Each row was made from one path, in order. Every step used is in the known rows, and no mark comes twice. Write each row's path.
Known rows:
B, Z, E: [  0   7 -43 -29  10  11  28   1  29 -10  26 -40   3 -38 -48   2   6   9
  12 -25 -12  -2   8  30 -21]
Y, N: [ 14  -6 -38 -23  15  15 -19  -7  17  38   2  -3 -29 -12  19   3  22  -7
  23  -6  14  14  15 -21  11]
E, N, T, Y: [ 26  18 -29  40   3  14 -16 -21  34 -14 -29  -4 -42 -40  -9 -25  18  -9
  -4  -1  -8  -5 -35   7  -5]
W, E, Z, T: [ 32  22 -22  14 -17   5  -8 -18  33  32  -1 -53  -6 -50 -65 -11 -11  -1
   2 -32  -7  19   2  21   0]
N, T, W, E: [ -8 -29 -34  59 -23 -18  -6 -20  20   6   4 -25 -25 -65 -54 -23 -11 -35
   8 -15 -27 -12 -18  26  -3]
W, E, N, T, Y: [ 19  16 -33  45   1   8 -10 -19  32 -17 -22  -3 -40 -48 -23 -28  16 -17
  -9  -5 -10  -8 -40  17 -10]
Z, T: [ 35  -5 -24   7 -13  11  -8 -10  28  38  -2 -28  -4 -28 -24 -10  -3 -10
  10 -14  -3   9  13  12  13]
Z, E, N, T, W: [  9  -3 -34  48 -26  15 -39 -34  25  18  -8 -39 -30 -71 -33  -9 -10 -12
  19  -4 -19 -12 -12   0  13]
W, T, Y, N, E: [  6  20 -28  15   9  31 -27   1  23  12   4  -5 -43 -33   6 -24   3 -24
 -14   7  -3   2   0  21  -2]
N, B, Z, T: [ 14   9 -27  16 -13   7   5 -19  29 -13  -2 -49  -5 -34 -13 -16  -2 -13
   6 -31 -13   7  11  14   3]
W, E, N, B: [ -5  32 -20  20  -1  11 -14 -19 -26  -9  -9 -26 -21 -39 -12 -11  17  -3
  -6   0 -12   4   2   5  13]
B, Z, E, N: [  4  49 -46 -26   7  30   2 -15   6  15  14 -36  14 -41 -37   4  37  19
   5  -9  10  -4 -11   1 -12]
W, E, N: [  0  34 -39   2  -1  12  -7 -17 -11  30   3 -14   6 -38 -37  -7  40   0
  -3   1   9  -2 -26  -2  -6]
E, N, B, Z, T, Y: [ 21  37 -33  23  -1  12   4 -26  39 -23 -28 -27 -21 -41 -15 -32  29 -15
  -9 -16  -6   4 -10  14 -14]
B, N, Y, T, W: [  5 -13 -38  21  -4   9 -32 -34  34   9 -24 -12 -25 -43   3 -16  -3 -13
  26 -14 -20  11  -2   1   5]
T, N: [  0   6  -8  28  -5   0 -12 -15  24  10  -6   2 -16 -22   9  -7  33 -17
  -7  -9  -9  17  -3  -2  -3]
T, Z, E: [ 10  -3 -27   8   9  30   5  -2  34  11  13 -39 -18 -48 -43  -4  -3  11
  20 -19 -11   5  11  34  -2]
B, Z: [-16   1 -27  -9   3  -4  26 -14  23 -33   1 -28   1 -14  -1 -11  18   3
   8 -28 -12   2 -14  -3 -22]
W, E, Z, T, Y, N: [ 30  21 -46  -1   9  13 -17 -18  45  30 -11 -19 -39 -42 -14 -17  23 -19
   8 -21  13  18   6   1  -4]
E, N, Y: [  6  33 -26  19  12  48 -21  -5  10  -7 -11  14 -18  -4  -9 -14  32  18
  -1   9 -13   1 -26 -10   6]
B, N: [  0 -10 -28 -15  10   3 -14 -14   9  -4   7   0   0 -13 -13   7  22  -2
  16 -19   6  13 -28  13 -14]
W, T, Z: [ -4 -16  -7  47  -3  10 -19 -16  28  12  -7 -28 -30 -30 -27 -17   6   2
  14 -13  -5  -6 -21  11 -10]

Which path is each row?
[  2  35 -14  10   1  21 -23 -19 -25  -7 -19 -24 -23 -25   7  -6  14   8
  -2   4 -12   8   8  -8  20] -> E, N, B
[  8  25 -14  61  -2  29 -19 -10  45 -14  -4   1 -28 -27 -31 -24  19  -8
 -15 -16 -27  15 -16  18  -2] -> W, E, Z, T, N, Y
[ -6 -16 -43  35  -8 -13   0 -20  22  13  -4 -15 -18 -55 -39 -24  -2 -29
   8 -15 -25   0  -5  25  -6] -> N, Y, T, W, E
[  4  32 -43  22 -18  12 -18 -30   1  41  -3 -29   6 -60 -47 -12  33 -12
   1  -2   4  -5 -18  -2  -1] -> Z, T, W, E, N
[  7  25 -33  17   7  39 -17  -4  37  -4   3 -21 -36 -38  18 -30   1 -29
 -11  -8  -4   9   3  20   1] -> B, Z, T, Y, N, E
[ -3  11 -10  48   7  29 -17  -3  33 -24 -10  24 -31  -4   2 -18  26  -4
  -9  -1 -29   9 -17   4   0] -> T, N, Y
[  1  30 -47  10  -7   7 -16 -31  -3  40  -6 -24   3 -57 -31 -11  33 -10
   4  -4   5   0 -18  -4  -3] -> Y, T, W, E, N
[ 24   8 -38  30  -5  28 -27 -11  18  14  11 -26 -27 -51 -26   1 -11   3
   9  -8  -6  -9 -26  11  12] -> Z, E, N, T
[-20  33 -25   3   2   8  11 -25   1 -46  -4 -39  -6 -25   6 -12  22   5
  -1 -23 -14   2 -11  -7 -10] -> E, N, B, Z
[  4  28  -2  52 -15   1 -20 -23  11 -13 -10 -35 -33 -49 -14 -15   0 -20
 -16 -21 -26  24  16  18  12] -> W, E, Z, T, N, B
[  9  -3 -30  12   6  20  -3  -1  32  22  18 -38 -18 -50 -63  -2  -1   8
  15 -15  -7  -8   4  40 -13] -> W, T, Z, E
[  3  52   7  27  -9  19 -32 -16  24   6   1 -41 -28 -44 -41 -12 -11  10
 -24 -15 -17  24 -14  14 -12] -> W, T, N, E, Z
[  0  -7 -17  80  -8  32 -23 -24  35  -6  -5 -35 -39 -54  -7 -21  -3  -3
  17 -23 -11  -2 -39  11  10] -> W, E, N, T, Z
[ 10  38 -34  11  16  53 -15   0  15  -5   2   5 -16 -18 -32  -9  28  22
   1   7 -14  -1 -18   5   2] -> Z, E, N, Y
[-12  -9 -38  47 -26 -18   5 -26  20  -2   2 -43 -11 -68 -55 -28  -1 -38
   4 -24 -25  -6   0  29  -6] -> N, B, Z, T, W, E
[-12 -29 -39  56 -21 -19 -10 -23  20   0   9 -24 -22 -66 -54 -19  -6 -37
   9 -21 -22 -11 -28  30  -8] -> B, N, T, W, E
[ -7  19 -37  -3   6   3  14  -4  22 -21  26 -43  -9 -48 -51  -2   7  -2
  -3 -24 -17  -6  12  37 -22] -> W, T, N, B, Z, E
[ 34  34 -12  17 -17  29 -22 -16  34  27  -4 -57 -14 -46 -39 -13 -25   2
  -5 -23 -11  23   7  20   9] -> N, E, Z, T
[ 24  -4 -23  42   3   4  -7 -14  41 -23 -28   0 -50 -34  -8 -28   2 -15
  -1  -5 -19  -3 -28  18  -5] -> N, T, Y
[ -4  26  -9  48 -13  29 -15  -8  34  -7  14 -25 -15 -44  11 -26  -2 -33
 -26 -12 -19  12  -1  31   0] -> B, Z, T, N, E
[ 16  13 -41  30  -5  25 -16 -15  24  -2  16 -34 -21 -52 -26  -1  -6   4
   8 -16  -7 -11 -31   9   2] -> B, Z, E, N, T
[  7  44   4   7  -3  28 -20 -11  17   0  -6 -47 -24 -34 -32 -10 -23  22
 -10 -15 -19  28  -8  11  -1] -> N, E, Z
[  3  52   7  23  -7  26 -25 -16  26  -3  -7 -41 -28 -41 -25 -11 -10  13
 -19 -19 -20  32 -10  10  -4] -> T, N, E, Z
[ 20  21 -28  24   0   4   9 -22  44 -30 -29 -26 -25 -37 -14 -33  19 -19
  -8 -20 -14   4  -4  21 -13] -> N, B, Z, T, Y
[ 18  17 -48   0  21  23 -13 -14  20  17 -13   5 -17 -23  11 -14   6   3
   8 -12  -8  15 -12   5   5] -> W, E, N, Y, T
[ 35  10 -28  18   0   8   0 -15  44   5 -30 -11 -25 -32 -21 -28  19 -17
  -3  -8  -6   6  -3  18  -8] -> Z, T, Y
